Known rows, with every step that occurs:
e -> c -> y -> w: [ 14.1  25.4  -9.1 -42.3 -52.4 -30.8  34.3 -13.8  30.7  13.7   7.7 -29.0
 -26.9  45.5  11.3  -5.8  27.8  43.2 -28.9 -31.4 -11.7  44.4  51.3   9.1]
c -> y -> w -> e: [ -6.9  -9.3 -36.6 -17.9 -41.3  -8.1  34.3 -39.4  16.0   6.8 -13.2 -20.3
 -27.2  21.7  10.5 -18.4  47.2  34.6  12.9 -30.8   9.2   9.2  18.1  18.0]
e -> c -> p -> w: [ -2.4  40.0  13.3 -21.8 -13.1  -1.6  -5.4  19.5  15.1 -36.1 -11.9 -22.4
 -13.3  -0.9  34.9  45.9 -58.5  -4.9 -46.1  11.9  25.8  15.8  35.9  20.1]
c -> p: [-16.2  -2.3   7.0   6.7  -4.9  22.7   2.0  12.0  21.0  -9.7 -21.2   5.1
 -11.7 -27.7  -4.8  30.7 -39.8 -11.5  -5.8  13.7  -2.0 -10.8  18.5  14.0]
y -> b: [ 21.9  -6.5   9.2   4.3  35.2 -23.0  -2.1 -13.5  -2.1   1.0   9.6  19.5
  17.5   4.5   7.4   8.6 -14.9   1.6 -18.4  -9.3  13.9  -6.5   2.8 -32.0]
y -> c -> p -> w -> e -> b: [-37.4  22.6  22.7  -4.3  20.4  27.7  -1.5   2.8  27.2 -68.0 -60.7 -21.4
 -48.5 -22.0  26.3  39.1 -64.7 -12.0 -25.8  38.0  50.4   3.4  12.8  73.2]
e -> w -> p -> c -> y: [-31.4  51.0  12.7 -34.7 -25.9 -28.3  62.5  -9.5 -11.2   6.4  30.9  -9.6
 -12.5  40.6  19.3  44.5 -49.5  12.4  11.1 -15.8  -8.0 -26.2  46.3 -10.1]
p -> w -> e -> c -> y: [  0.3  28.9 -17.1 -51.1 -24.7 -37.5  22.6 -45.3 -10.1 -25.9  21.0 -54.4
  -4.5  44.9  64.5   3.1   6.6  26.5 -29.3 -17.1  44.7  24.5  26.7  -2.3]
c -> y -> b: [ 23.3 -13.5   5.1 -15.7  25.4 -38.8  16.1 -27.3   0.9   9.1  33.7  15.4
  25.6  22.6  19.1  -1.6  -3.6  26.8 -36.3 -30.2  13.5   2.0  35.8 -38.5]
c -> y -> w -> e -> b -> p: [ -9.3  17.9 -32.1 -33.5 -57.3 -10.0   7.3 -12.9  21.8 -17.1 -22.2 -18.9
 -35.1   2.0   9.3   8.3  30.1  51.8 -11.9 -45.8  11.3  24.1  14.0  73.6]
c -> p -> w -> e: [-27.1   9.7 -16.2   0.9  -3.7  20.9  -5.6  -7.7  -0.7 -46.9 -34.7 -17.0
 -14.7 -24.9  32.8  33.2 -37.3 -13.0  -0.7  14.2  46.4 -18.0   3.0  28.8]
w -> p -> c -> y -> b: [  2.3  14.7   1.4 -13.7  10.7 -50.2  59.2  -2.5 -24.3  15.8  41.6  10.8
  12.7  10.8  13.0  47.7 -52.1   4.9  -8.8 -32.8   5.9 -23.2  61.5 -53.9]
c -> y -> w -> p: [-17.0   6.9 -43.8 -11.5 -31.7  -9.2  40.8   1.6  13.0   1.7   2.4  12.3
 -42.4  21.8   7.4   5.6   2.6  24.4   2.8 -37.4  -4.6   0.2  53.9  -5.5]
w -> p -> c -> y -> b -> e: [  6.2  13.6  -3.4   1.0  18.0 -47.1  33.3  18.0 -52.5  19.3  42.5  16.2
  14.9  -6.1  -0.6  23.4 -54.8   1.7  -1.3 -47.5 -34.4 -19.1  52.6 -46.7]
p -> c -> y -> w -> e: [ -3.4  15.1 -17.7 -25.3 -62.2 -20.1  58.9 -19.9   5.6  22.5 -11.0 -32.6
 -12.9   8.8  -1.2   9.8  30.4  32.0  23.6 -26.8   0.5   6.8  32.6  22.6]
b -> e -> c -> p: [ -5.2  19.3  13.8  -3.2 -11.2   5.5 -15.8  22.2  -0.6  -3.2  -8.3 -16.1
 -18.5 -22.3  -5.6  17.5 -48.4 -11.2 -16.3   0.6 -45.8  13.3  18.6  13.9]
b -> p -> c -> y -> w -> e: [  4.8  37.8 -28.2 -27.2 -85.9 -17.9  40.6  -1.2  10.7  19.1 -24.3 -30.6
  -5.2 -10.2   0.4  20.5  38.7  46.5   4.3 -49.6   8.3   8.7  26.0  48.2]
y -> c: [ -1.1  10.6  23.2   5.8  15.6   5.7  11.8   0.5  32.1  -2.2 -30.7  -0.5
 -20.7   1.3  -1.8  -9.7  -1.9  -4.2 -18.2  14.3  12.1   5.9  10.1  13.6]
p -> w -> e -> b -> y -> c: [-15.7  11.7  48.4  -4.1  23.1  -1.6  -4.5 -34.0   1.7 -75.4 -12.9 -30.5
 -62.8  34.2  32.4  13.0 -31.8 -22.9  -2.1  35.8  52.8  21.9  -7.0  46.7]
e -> w -> p: [-37.1  34.2  -4.9 -11.5   6.1  -2.9  14.7 -16.4  -2.9 -21.8   1.7   7.0
 -38.9  35.3  21.1  26.7 -39.2 -10.3  17.6   1.7   2.0 -30.4   0.8 -11.0]
w -> e: [-13.7  -9.7 -17.9  -1.3  -7.4   2.0   8.6 -37.1  -9.1  -7.1 -13.3 -20.9
 -11.4  -1.3  12.4  -0.8  17.5   0.2  27.0   4.9  18.5  -8.4 -23.1  -0.1]
e -> b: [-12.7   2.6  14.8 -11.2   9.2  -2.9  -7.3   9.5  -1.7 -20.9   5.5  -2.6
 -13.8   1.2  -5.1  16.0 -27.0   4.4  -5.4   5.9  -6.3  13.2  -1.4  32.1]
b -> y: [  6.7 -12.4  35.0   7.5  -1.0  -2.1   0.6 -25.1  -5.6 -16.3  26.7  -7.2
 -26.5  26.3   0.8   2.4  -7.6 -20.9  16.4  12.4  -0.8   7.2  -2.9  -9.4]
b -> e -> w -> p -> c -> y: [-31.1  51.0   7.3 -19.6 -16.7 -25.3  33.1  11.8 -39.7  10.1  33.7  -4.0
 -10.8  24.0   6.8  20.5 -50.7   5.2  17.2 -31.8 -47.3 -25.2  37.8  -2.6]
b -> e -> c: [ 11.1  23.0   6.8  -7.9  -6.5 -17.7 -17.6  10.7 -23.0   4.3  11.1 -23.2
  -4.9   7.5  -1.5 -14.7 -10.1   1.1  -7.2 -14.2 -41.5  25.4   0.0  -1.3]

Rows:
[-15.4   5.0  32.8  15.0  10.3  29.2  13.2  10.8  51.5 -11.0 -50.6   3.1
 -31.5 -26.0  -8.5  22.1 -42.3 -15.2 -26.0  27.4   8.6  -5.7  30.1  27.4]  y -> c -> p
[-23.4  14.4  -9.5 -18.0   8.9  -3.2 -15.7  -7.9 -24.4 -57.1  -8.7 -23.7
 -16.8   5.5  31.8  17.4 -22.9   1.1  -0.3   9.4  41.0   5.6 -14.8  42.9]  p -> w -> e -> b
[-18.8  21.7  -7.6 -18.3 -25.7 -26.0  63.5   9.5 -22.8  15.1  30.2  -7.8
  -3.4   5.8   7.1  38.4 -37.7   6.0   6.8 -25.4  -8.9 -15.7  56.7 -21.7]  w -> p -> c -> y
[-13.6  34.7 -21.1   3.2 -41.8  -1.1  47.6  35.1  -5.2  11.0 -19.2   1.0
 -38.7  -8.3 -18.4  42.3 -25.9  -6.5  31.6 -15.2 -15.6 -11.9  35.9   8.0]  y -> w -> p -> c
[-20.2  27.3  -4.3   0.9 -14.6 -11.5  45.1  22.5 -25.1   6.7   5.5  -3.1
 -11.2 -14.0  -4.7  50.3 -48.1 -18.3  25.0  -3.4  -7.7 -21.4  26.3 -16.2]  w -> p -> c
[ 14.3  39.3  40.8 -24.7  13.9 -52.8  12.6  -3.8 -29.3  21.5  39.4   4.7
  33.5  28.2   6.3   5.5 -36.4  21.1 -14.7 -35.8 -36.0  -8.6  29.2 -10.6]  p -> c -> y -> b -> e -> w
[  5.5  51.2   4.4 -37.6 -74.0 -21.9  23.3  45.8  18.7   4.7  -6.9 -10.8
  -8.4  -9.6 -15.9  35.1  -4.1  53.4 -27.5 -45.8 -15.9  30.2  50.2  81.1]  e -> b -> p -> c -> y -> w
[-11.5  21.7  -6.2 -10.0  40.5 -36.8   2.4 -21.8 -32.0  -8.5  40.4  27.5
 -10.6  42.7  26.8   0.7 -46.7   7.8  -9.2 -40.4 -25.2 -27.1  27.4 -41.0]  c -> y -> b -> e -> w -> p
[-26.3  18.6   6.1   7.9  11.1  27.9   7.8  -7.2  29.5 -49.4 -66.0 -15.8
 -35.7 -23.4  30.8  23.9 -38.3 -17.9 -18.6  28.0  55.9 -12.2  12.7  40.8]  y -> c -> p -> w -> e
[-13.2  29.4  23.6   9.9  17.1  24.6  -5.2  28.4  39.1 -39.4 -51.4   3.7
 -25.7 -20.8  18.0  25.8 -53.1 -15.1 -45.6  26.2  42.0  -2.3  36.8  39.4]  y -> c -> p -> w
[ 18.1   0.2  -2.3 -43.9   6.1 -58.9  36.3 -76.1   0.8   3.8  29.4 -34.3
   6.5  43.1  45.6  10.2   4.7  30.3 -25.1 -23.5  27.0  18.9  22.0 -46.2]  w -> e -> c -> y -> b
[-19.0  12.9 -40.9   9.6 -21.2   9.0  23.0  14.0   5.4  -6.9 -21.6  16.7
 -53.9   5.4  -6.6  14.3  -4.2  -2.1  18.4 -17.9  -5.0  -9.8  20.6   1.2]  y -> w -> p
[ -8.3  12.3 -24.4  -6.9   1.0  -1.2  -8.7 -18.0 -22.2 -37.3 -14.6 -21.4
  -2.9   5.1  38.8   2.2   3.1  -0.8   7.6   0.7  47.1  -7.7 -17.1  12.3]  p -> w -> e
[ -7.5  47.6  -7.6 -17.3 -69.5  -4.8  14.6  22.4   4.3 -10.7 -44.1 -28.3
 -27.7 -29.7 -15.9  43.5   2.0  25.7  17.9 -21.6   1.3  15.0  -3.2  86.1]  y -> w -> e -> b -> p -> c
[-16.1  18.6 -13.1 -17.5 -52.1   7.9  30.1 -26.0  40.9 -12.9 -51.1 -39.8
 -57.0  -3.6   7.4  34.9  -7.9   6.4   6.7   7.4   3.7  17.4  13.2  29.1]  y -> w -> e -> c -> p
[ 32.6   8.6  -6.9 -18.6   2.3 -40.3  -3.4 -10.1   9.8   6.7  21.7  19.1
  29.1   2.9  20.2   9.8   5.1  39.3 -52.1 -54.0  20.7   2.6  29.3 -15.9]  c -> y -> b -> p
[  5.8   1.4 -18.9 -18.3 -36.1 -10.7  23.6  -5.0  23.8  11.9   0.9   1.1
 -16.3  25.3  -0.3 -16.0  33.2  37.8 -12.4 -33.3  -7.2  18.2  40.9  15.8]  c -> y -> w
[-37.0  13.6   0.0 -11.4   5.3  20.5 -16.2   4.3  -2.7 -66.5 -29.0 -19.3
 -27.3 -25.6  29.0  48.1 -64.0  -9.6  -6.7  21.3  42.4  -6.2   3.4  58.5]  c -> p -> w -> e -> b
[-11.6  19.2   0.6   2.5   2.4  18.9 -15.9  30.9   6.7 -38.9 -18.5   4.5
  -5.4 -22.8  21.7  34.9 -51.9 -12.1 -25.6  11.4  29.0  -8.8  24.4  27.7]  c -> p -> w
[ 11.4  17.6  20.5 -18.1  35.1 -40.6 -14.0 -26.4 -18.4   3.0  37.8  18.2
  16.1  42.4  17.7 -20.1 -17.2  24.0 -25.3 -35.9 -26.3  -6.8  15.8 -17.7]  c -> y -> b -> e -> w
[ -1.6  41.9   9.3  -7.5  -5.3   2.3 -31.4  40.0 -16.3 -32.8  -8.5 -16.7
 -10.1 -14.3  19.3  20.5 -61.9 -12.0 -36.6  -3.8 -14.5  15.2  28.0  29.4]  b -> e -> c -> p -> w
[  1.4  20.8 -22.3 -24.8 -46.2 -11.5  28.0 -39.3  17.7  -3.2 -31.8 -43.0
 -42.8  25.3  13.2   3.8  33.6  17.5  13.4  -7.4   6.8  26.9  -2.2  16.6]  y -> w -> e -> c
[-19.0   5.8  42.7  13.6  10.5  23.3   4.6 -31.2  23.1 -63.0 -40.0 -23.1
 -60.8   3.2  33.9  29.4 -46.1 -36.5  -4.9  41.2  54.6  -5.0  10.2  31.9]  b -> y -> c -> p -> w -> e
[-14.8  27.3   0.6   9.0  50.2 -20.8 -16.2  -7.4 -36.1 -17.4  13.5  34.8
 -18.7  24.1  14.7  10.5 -56.2 -13.6   7.2 -19.5 -25.2 -33.4  -6.1 -34.2]  y -> b -> e -> w -> p
[ -1.5  34.7 -13.7 -32.5 -15.1 -21.9   4.2 -31.3 -16.9 -34.4  -6.5 -50.6
 -12.4  25.8  51.4  12.4  -4.2   3.6 -11.2   3.1  42.8  17.3  -4.2   4.4]  p -> w -> e -> c
[-32.9  57.7  15.5 -16.7 -15.5 -10.8  41.6   6.6 -12.2  -3.3   4.9  -7.7
 -22.6  21.7   8.2  55.0 -58.5 -13.8  29.0   6.3  -9.2 -33.5  14.1  -3.1]  e -> w -> p -> c
[-18.8  10.6   2.3 -18.5 -25.8   2.2  24.7 -36.4  20.3 -15.6 -24.8 -42.9
 -30.6  -8.2  20.6  40.4 -30.8  -5.8   3.2  16.5  10.6   4.8   6.8   7.4]  w -> e -> c -> p
[ 12.8  44.0 -16.9  -7.3 -17.0  -1.7 -36.2  36.4  -6.0 -33.7 -13.9   2.5
  12.4 -13.5  27.5  14.1  -6.4  13.5 -39.2 -25.6  40.3   4.5   1.6  36.8]  b -> p -> w
[ -8.7  23.0  15.7   9.0 -43.5  -8.3  48.8  11.0  -9.6  -6.9   8.4  -2.9
 -61.6  16.7 -18.2  46.0 -32.9 -27.3  45.5  -2.0 -15.8  -2.3  30.6  -2.2]  b -> y -> w -> p -> c
[ -3.6   6.1  -9.6 -45.7 -32.0 -34.6  41.3 -64.0   2.7   5.3  20.5 -53.8
  -9.1  38.8  38.6  -0.3  21.2  27.8  -7.2 -16.1  12.7  24.0  20.3 -13.9]  w -> e -> c -> y
[ -7.0  30.6 -37.8 -18.4 -37.9 -25.1  23.4  10.7 -12.5   7.1  13.9 -10.4
 -51.4  31.9   5.1  -7.9  -5.3  21.3  -7.0 -51.9 -50.6  23.6  53.8  -5.7]  b -> e -> c -> y -> w -> p
[ 20.5  23.0 -27.7 -23.1   1.1 -39.9 -11.6 -30.3 -13.1 -32.1   8.0  -2.3
  26.1   7.2  59.0  11.0   6.1  39.5 -46.3 -51.4  70.3  -4.2  14.4  -2.9]  c -> y -> b -> p -> w -> e
[-13.0  39.0   6.4 -19.3 -41.7  -9.5   8.7   7.9 -13.9 -12.8 -21.4 -34.3
  -2.2 -34.3  -3.6  50.6 -21.5  14.0  11.7  -8.7   8.6   1.7 -15.4  64.2]  w -> e -> b -> p -> c
[ 20.4  29.5 -26.2  -5.2  12.5 -23.9 -30.1 -16.9 -16.9 -39.8 -18.2   3.3
  18.5 -13.0  46.0  20.7  -4.7  16.1 -27.4 -29.5  67.9 -11.3 -17.6   3.6]  y -> b -> p -> w -> e
[ -9.9  -3.8  65.0  20.3   7.8  24.9  14.5 -12.9  47.3 -26.8 -24.2  -1.2
 -55.4   0.0  -5.5  25.1 -49.6 -35.2  -8.3  41.2   9.7   2.7  25.7  19.8]  b -> y -> c -> p
[-24.4   3.7   8.1   1.9 -14.6   2.8  12.8  -0.2   1.1 -45.1   8.6   7.2
 -90.1  30.9  -8.0  33.6 -42.2 -19.1  28.5   3.4 -12.9  13.0  16.9  23.6]  e -> b -> y -> w -> p
[ 14.1  45.8   9.3  -7.2 -47.6 -10.3   7.3  35.9  -4.5  13.5 -12.7 -11.3
  20.5 -33.9 -11.1  39.6 -11.6   9.5  -9.6 -20.8  -0.7  -3.7   8.4  31.3]  b -> p -> c
[  8.6  24.0  -0.3 -24.6 -58.9 -21.6  50.6  18.4  12.9  31.0   1.6 -13.0
  -1.6  11.1 -15.1  10.5  14.3  33.8  -2.4 -30.6 -16.6  17.3  57.5  23.4]  p -> c -> y -> w
[ -6.5  16.0  58.9  18.4  15.7  19.7  -2.6   6.3  32.2 -55.9 -24.0  -2.0
 -50.3   4.8  18.2  27.7 -62.8 -37.9 -31.4  37.3  41.0   4.5  33.9  30.9]  b -> y -> c -> p -> w
[ 20.7  46.6  -9.4 -25.1 -83.7 -21.0  31.1  35.8  19.3  26.4 -11.4  -7.6
   3.4  -9.0 -11.9  20.2  19.7  47.3 -20.1 -54.8  -9.1  18.1  50.5  47.2]  b -> p -> c -> y -> w
[ 46.1  55.2  -0.9 -48.4  -6.3 -62.2  -9.4  -3.3   3.5 -22.6  30.7  -7.6
  27.5  33.2  59.3  22.7 -15.0  45.0 -88.7 -54.0  48.9  30.3  48.4  -9.7]  e -> c -> y -> b -> p -> w
